Each row comes from the steps of one walk. Every step used is in the known rows, and no mark comes twice. Write the walk behind each row, first mark first.
Known rows:
gedaze-lere-rini: | -2.757 | -0.521 |  0.953 | -0.357 | -1.522 | -1.408 |  0.085 |  0.780 | -3.282 |  0.002 | -0.783 | -0.641 | -2.926 |  3.794 | -3.160 |  4.789 |  0.803 |  2.492 | -2.979 |  0.215 | -2.943 |
telas-rini-famuv: |  2.818 | -1.636 | -2.362 | -1.453 |  0.675 | -3.194 | -0.597 | -0.503 | -1.800 | -1.901 | -1.350 | -1.850 | -0.422 |  0.877 | -1.443 | -1.008 | -1.501 |  2.592 | -2.118 |  1.218 |  2.153 |
famuv-rini-naden: |  1.229 |  1.648 | -1.855 | -2.010 | -1.800 |  0.550 |  3.040 | -1.480 | -0.326 | -4.837 |  0.414 | -3.131 |  1.792 |  3.474 |  0.005 | -0.465 |  0.286 | -1.935 | -1.922 | -1.320 |  3.323 |
gedaze-lere-rini-telas: | -1.079 |  0.610 | -1.827 |  1.681 | -0.127 | -1.766 |  1.162 | -2.691 | -1.785 |  1.311 | -2.588 | -0.285 |  0.703 |  1.282 | -1.485 |  6.155 | -1.059 |  2.310 | -0.240 |  0.307 | -4.002 |
zafe-rini-famuv: | -0.445 |  2.345 | -1.389 | -1.251 | -0.521 |  2.424 |  2.459 |  0.326 | -0.824 |  0.001 |  0.877 | -0.397 | -2.675 | -0.832 |  1.498 |  1.301 |  1.786 |  0.498 | -0.791 |  0.846 |  0.378 |
gedaze-famuv: | -2.174 | -1.025 |  1.601 | -5.328 |  0.980 | -0.068 | -0.704 |  2.075 | -1.495 | -1.046 |  0.799 |  0.501 | -2.399 |  1.497 | -0.365 |  0.183 |  0.165 | -0.227 | -1.012 |  0.751 |  2.823 |
naden-rini-famuv: |  0.392 |  1.811 | -2.500 | -0.724 | -0.615 |  2.121 |  2.781 | -1.503 |  3.066 | -4.280 | -1.501 | -1.425 | -2.884 | -0.727 |  1.162 |  0.065 | -2.229 | -1.869 | -0.855 | -2.162 |  3.613 |
telas-gedaze-famuv-rini-naden: |  4.468 | -0.288 |  0.841 | -3.288 |  0.627 | -1.993 | -1.087 |  0.530 | -2.205 | -1.796 |  0.016 | -1.176 |  2.825 |  5.407 |  1.249 | -2.807 |  0.019 | -0.481 |  2.150 | -1.566 |  4.634 |
zafe-gedaze-lere-rini-telas: | -0.397 |  1.978 |  1.460 |  3.768 | -0.852 | -0.103 |  1.661 | -1.051 |  0.520 |  3.747 | -1.770 |  1.967 |  1.706 | -1.426 |  0.953 |  5.398 |  0.462 |  1.575 |  0.069 |  0.538 | -7.094 |
zafe-gedaze-lere-rini: | -2.169 |  0.820 |  3.831 |  1.853 | -2.120 | -0.090 |  0.585 |  2.576 | -0.956 |  2.268 | -0.075 |  1.503 | -1.800 |  1.243 | -0.863 |  4.194 |  2.021 |  1.607 | -2.457 |  0.433 | -5.977 |
naden-rini-zafe-gedaze-telas: | -3.102 |  3.943 |  1.302 |  3.926 | -0.791 |  5.545 |  1.794 |  0.645 |  5.456 | -0.311 |  1.799 |  3.581 |  0.045 | -6.351 |  3.552 | -1.565 |  2.051 | -4.474 |  2.439 | -3.585 | -1.159 |
lere-rini: | -3.211 | -1.267 |  0.448 | -0.468 | -2.564 | -0.214 | -0.182 |  0.502 |  0.610 | -2.031 |  0.539 | -3.779 | -3.278 |  2.590 | -3.393 |  1.614 | -1.384 | -0.170 | -4.502 |  0.680 | -0.722 |
telas-rini-zafe-gedaze-famuv: | -0.105 | -0.897 |  3.707 | -0.618 |  0.641 | -1.523 | -1.480 |  2.629 |  0.972 |  0.728 |  3.081 |  1.188 |  1.922 | -2.038 |  1.480 | -1.816 |  0.217 |  0.339 |  1.192 |  0.510 |  0.809 |
naden-rini: | -2.261 |  0.686 |  1.240 | -0.898 | -2.796 |  1.144 |  1.564 |  1.414 |  1.641 | -4.720 | -0.324 | -3.104 | -4.045 | -0.696 | -1.976 | -2.097 | -2.822 | -3.367 | -3.618 | -0.596 |  1.876 |
rini-naden: | -0.668 | -0.686 | -3.044 | -1.916 | -0.941 | -0.900 |  2.305 | -2.005 | -2.069 | -3.924 |  0.221 | -1.608 | -0.804 |  2.445 |  0.033 |  0.618 | -2.348 |  0.397 | -3.902 | -2.527 |  3.161 |
lere-gedaze-telas-rini-zafe: | -0.163 | -2.025 | -1.992 |  2.627 |  0.201 |  0.736 | -2.933 | -1.418 |  2.662 |  2.125 |  2.975 | -0.174 |  0.126 | -0.813 | -1.625 | -1.419 |  1.607 | -0.186 |  1.180 |  0.347 |  0.308 |
naden-rini-zafe: | -3.050 |  0.716 | -1.237 |  0.938 | -1.144 |  1.706 |  3.122 | -1.039 |  3.721 | -5.560 |  0.991 | -2.435 | -1.596 | -2.213 |  0.256 | -1.321 | -3.203 | -3.272 | -0.778 | -2.940 |  3.749 |
rini-telas-gedaze: |  2.816 | -2.875 | -2.077 |  0.445 |  1.992 | -3.067 | -0.858 | -1.462 | -2.228 |  0.002 | -3.437 | -1.056 |  2.010 | -1.862 | -0.553 | -3.368 | -4.875 |  1.382 | -0.192 |  1.192 |  0.566 |
lere-gedaze-telas: | -1.848 | -0.596 | -0.912 | -0.016 | -0.401 |  3.967 | -1.674 | -0.359 |  2.346 |  2.866 |  1.504 |  1.217 | -3.022 |  0.223 | -1.201 |  0.081 |  3.003 | -1.610 | -0.756 |  1.161 | -0.800 |
naden-rini-telas-gedaze: |  2.743 | -0.547 | -0.409 |  2.204 | -0.254 | -1.956 | -0.242 | -1.013 |  1.047 | -2.206 | -3.278 | -2.820 |  0.273 | -2.811 | -0.632 | -4.391 | -6.220 | -1.583 | -0.024 | -0.427 |  0.876 |

Which walk is each row?
| -1.426 | -0.925 | -1.842 |  1.251 |  1.030 | -1.214 | -2.354 | -0.262 | -1.767 | -0.406 |  1.110 |  0.896 |  1.425 | -2.269 | -1.553 | -2.138 |  1.483 |  0.966 |  0.745 | -0.461 |  0.840 | : gedaze-telas-rini-zafe
|  1.816 |  0.457 |  2.481 | -0.936 |  1.173 | -1.309 | -2.197 |  1.603 | -2.813 |  3.881 |  0.150 |  0.196 |  0.642 | -2.040 |  1.376 | -2.003 | -0.755 |  0.711 |  3.241 |  2.391 | -0.888 | : zafe-rini-telas-gedaze-famuv
|  0.412 | -0.628 |  2.201 |  2.258 |  0.625 | -3.327 |  0.533 |  2.047 | -2.946 |  0.954 |  0.802 |  2.595 |  2.111 | -2.009 |  0.433 |  0.046 |  0.843 |  2.889 |  0.193 |  0.476 | -2.841 | : telas-rini-zafe-gedaze-lere
|  0.674 | -0.095 | -2.017 | -0.008 | -0.750 | -2.706 | -2.486 | -0.799 | -4.011 | -0.651 |  0.313 |  0.076 |  0.445 |  1.264 | -1.890 | -0.870 |  0.931 |  1.478 | -2.086 | -1.562 |  0.522 | : gedaze-telas-rini-naden
|  0.862 |  0.241 |  2.778 | -3.751 | -1.214 |  3.400 | -0.496 |  1.264 |  4.693 |  0.610 |  2.756 | -2.002 | -0.929 |  4.242 | -0.498 | -0.348 |  3.069 | -3.907 |  1.139 |  2.958 |  2.496 | : lere-gedaze-famuv-rini
| -3.074 |  0.081 |  1.021 |  3.481 | -1.793 |  2.267 |  1.873 | -0.244 |  4.972 | -0.262 |  2.607 | -0.910 |  0.378 | -1.386 |  1.450 |  1.644 | -0.442 | -0.886 | -1.287 | -1.632 | -1.793 | : lere-rini-zafe-gedaze
|  1.569 |  2.285 |  0.190 | -3.575 |  1.270 |  1.170 |  1.206 | -1.054 |  1.752 | -0.686 | -0.767 | -0.457 |  3.656 | -0.047 |  1.383 |  0.429 |  1.064 | -2.912 |  3.350 |  2.143 |  2.002 | : gedaze-famuv-rini-telas
|  0.726 |  1.933 |  0.247 |  2.107 | -0.064 |  1.254 |  1.942 | -0.205 |  0.378 |  2.976 | -1.192 |  3.029 | -0.628 |  1.485 |  2.310 |  6.407 |  2.637 |  2.903 |  0.545 | -1.217 | -4.393 | : zafe-gedaze-lere-rini-famuv
|  1.994 | -2.146 |  0.863 |  0.192 |  1.176 | -2.712 | -3.432 | -1.006 |  0.286 |  2.371 | -1.496 | -1.710 |  1.282 |  1.649 | -0.494 |  0.655 | -3.223 |  1.403 |  2.118 |  0.458 | -0.501 | : lere-rini-telas-gedaze-famuv
|  2.802 | -0.202 |  1.518 | -0.480 |  1.003 | -1.731 | -1.756 | -0.118 |  1.030 | -0.491 | -2.304 | -0.849 |  0.295 | -1.624 |  1.067 | -3.113 | -4.725 | -1.912 |  3.044 | -0.681 |  2.091 | : naden-rini-telas-gedaze-famuv
| -1.864 |  0.567 |  0.508 |  1.409 |  1.661 |  0.676 |  3.530 |  0.756 | -1.292 |  0.770 |  0.286 |  4.532 |  1.283 | -2.303 |  3.090 |  2.108 |  1.634 |  1.555 |  1.055 | -1.441 | -1.835 | : rini-zafe-gedaze-lere
|  3.236 | -1.986 | -1.510 |  0.538 |  3.252 | -4.424 | -0.546 | -1.143 | -6.247 |  1.869 | -4.574 |  2.020 |  2.218 | -0.526 | -0.244 | -0.262 | -2.675 |  4.018 |  1.679 |  0.968 | -1.923 | : rini-telas-gedaze-lere
| -1.443 |  2.537 | -0.308 |  0.555 | -1.334 |  1.211 |  2.053 | -0.478 | -0.650 |  1.035 |  0.423 | -1.454 | -0.315 | -3.720 |  0.072 |  0.368 | -0.440 | -0.934 | -0.987 |  2.791 | -2.285 | : zafe-rini-telas
| -2.318 |  1.928 |  2.081 |  0.476 | -0.083 |  3.493 | -0.662 |  2.642 |  0.240 |  2.702 |  0.291 |  4.705 | -0.983 | -3.776 |  1.318 | -1.404 |  3.916 | -1.472 | -0.662 |  0.468 | -3.429 | : zafe-gedaze-telas
| -1.216 |  0.214 | -1.757 |  0.674 | -1.960 | -2.032 |  1.670 | -2.190 | -3.451 | -1.130 | -0.267 | -1.020 | -1.308 |  6.101 | -1.120 |  6.549 | -0.183 |  3.151 | -2.565 | -3.304 | -1.377 | : gedaze-lere-rini-naden
|  0.406 | -1.903 |  0.530 |  0.862 | -1.468 | -0.078 | -4.580 |  0.970 |  0.761 |  3.149 |  1.688 | -0.747 | -2.482 |  0.564 | -3.910 | -2.101 |  2.142 | -0.001 | -1.831 |  2.883 | -1.687 | : lere-gedaze-telas-rini
|  1.082 | -3.319 |  2.517 | -3.816 |  2.010 | -2.836 | -3.262 |  2.960 | -3.666 |  0.387 | -0.675 |  0.326 | -1.533 |  2.118 | -0.748 | -3.437 | -1.753 |  1.528 |  0.332 |  0.807 |  2.871 | : telas-gedaze-famuv
| -3.037 |  1.723 | -0.421 |  2.249 |  1.344 |  4.367 |  1.021 |  0.292 |  2.166 |  1.892 |  1.622 |  5.310 |  1.727 | -5.258 |  3.600 | -0.743 |  3.388 | -1.309 |  2.278 | -1.962 | -1.369 | : rini-zafe-gedaze-telas
|  1.928 |  0.043 | -3.074 | -0.404 |  1.734 | -0.904 | -2.681 | -0.665 | -2.270 |  1.068 | -1.531 |  1.894 |  0.105 | -0.795 | -0.649 | -0.489 |  2.351 |  2.209 |  0.618 |  0.256 |  0.550 | : gedaze-telas-rini-famuv
| -1.006 |  1.312 |  0.318 | -3.365 |  1.409 |  2.202 |  1.670 |  0.154 |  2.165 | -3.006 |  2.105 | -0.287 |  2.636 |  1.283 |  1.836 | -0.231 |  2.232 | -2.827 |  3.798 | -0.570 |  5.000 | : gedaze-famuv-rini-zafe
| -0.951 | -2.078 |  1.709 | -3.789 | -0.119 |  2.021 | -1.242 |  0.745 |  2.781 |  1.446 |  2.697 | -0.778 | -3.552 |  2.980 | -0.467 |  0.900 |  0.297 | -1.293 | -0.682 |  1.753 |  2.354 | : lere-gedaze-famuv
|  3.171 | -0.806 | -2.868 |  1.110 |  0.709 |  1.175 | -3.320 | -2.011 |  2.244 |  3.436 |  0.374 |  0.664 | -0.997 |  0.708 | -0.653 |  0.091 |  2.636 |  1.237 |  0.926 |  1.207 | -0.123 | : lere-gedaze-telas-rini-famuv
| -0.202 |  2.076 |  1.327 |  1.032 | -0.543 |  3.613 |  3.785 |  1.035 |  4.417 | -2.027 |  1.955 |  0.006 |  3.778 | -2.402 |  2.649 | -2.173 |  2.240 | -3.500 |  1.307 |  0.000 |  0.579 | : famuv-rini-zafe-gedaze
| -0.200 | -3.031 | -0.739 |  3.097 |  1.154 | -3.419 | -0.668 | -0.485 | -3.433 |  0.312 | -1.027 | -0.063 |  0.422 |  2.974 | -1.234 |  1.927 | -1.375 |  4.364 |  1.324 | -2.459 | -1.176 | : telas-gedaze-lere-rini-zafe
|  4.709 | -0.532 | -0.970 |  0.470 |  0.974 | -1.651 | -0.041 | -0.903 | -0.489 | -0.930 | -3.333 | -2.354 |  4.537 | -0.784 | -0.482 | -4.600 | -2.119 | -1.097 |  1.810 |  2.445 |  0.548 | : famuv-rini-telas-gedaze
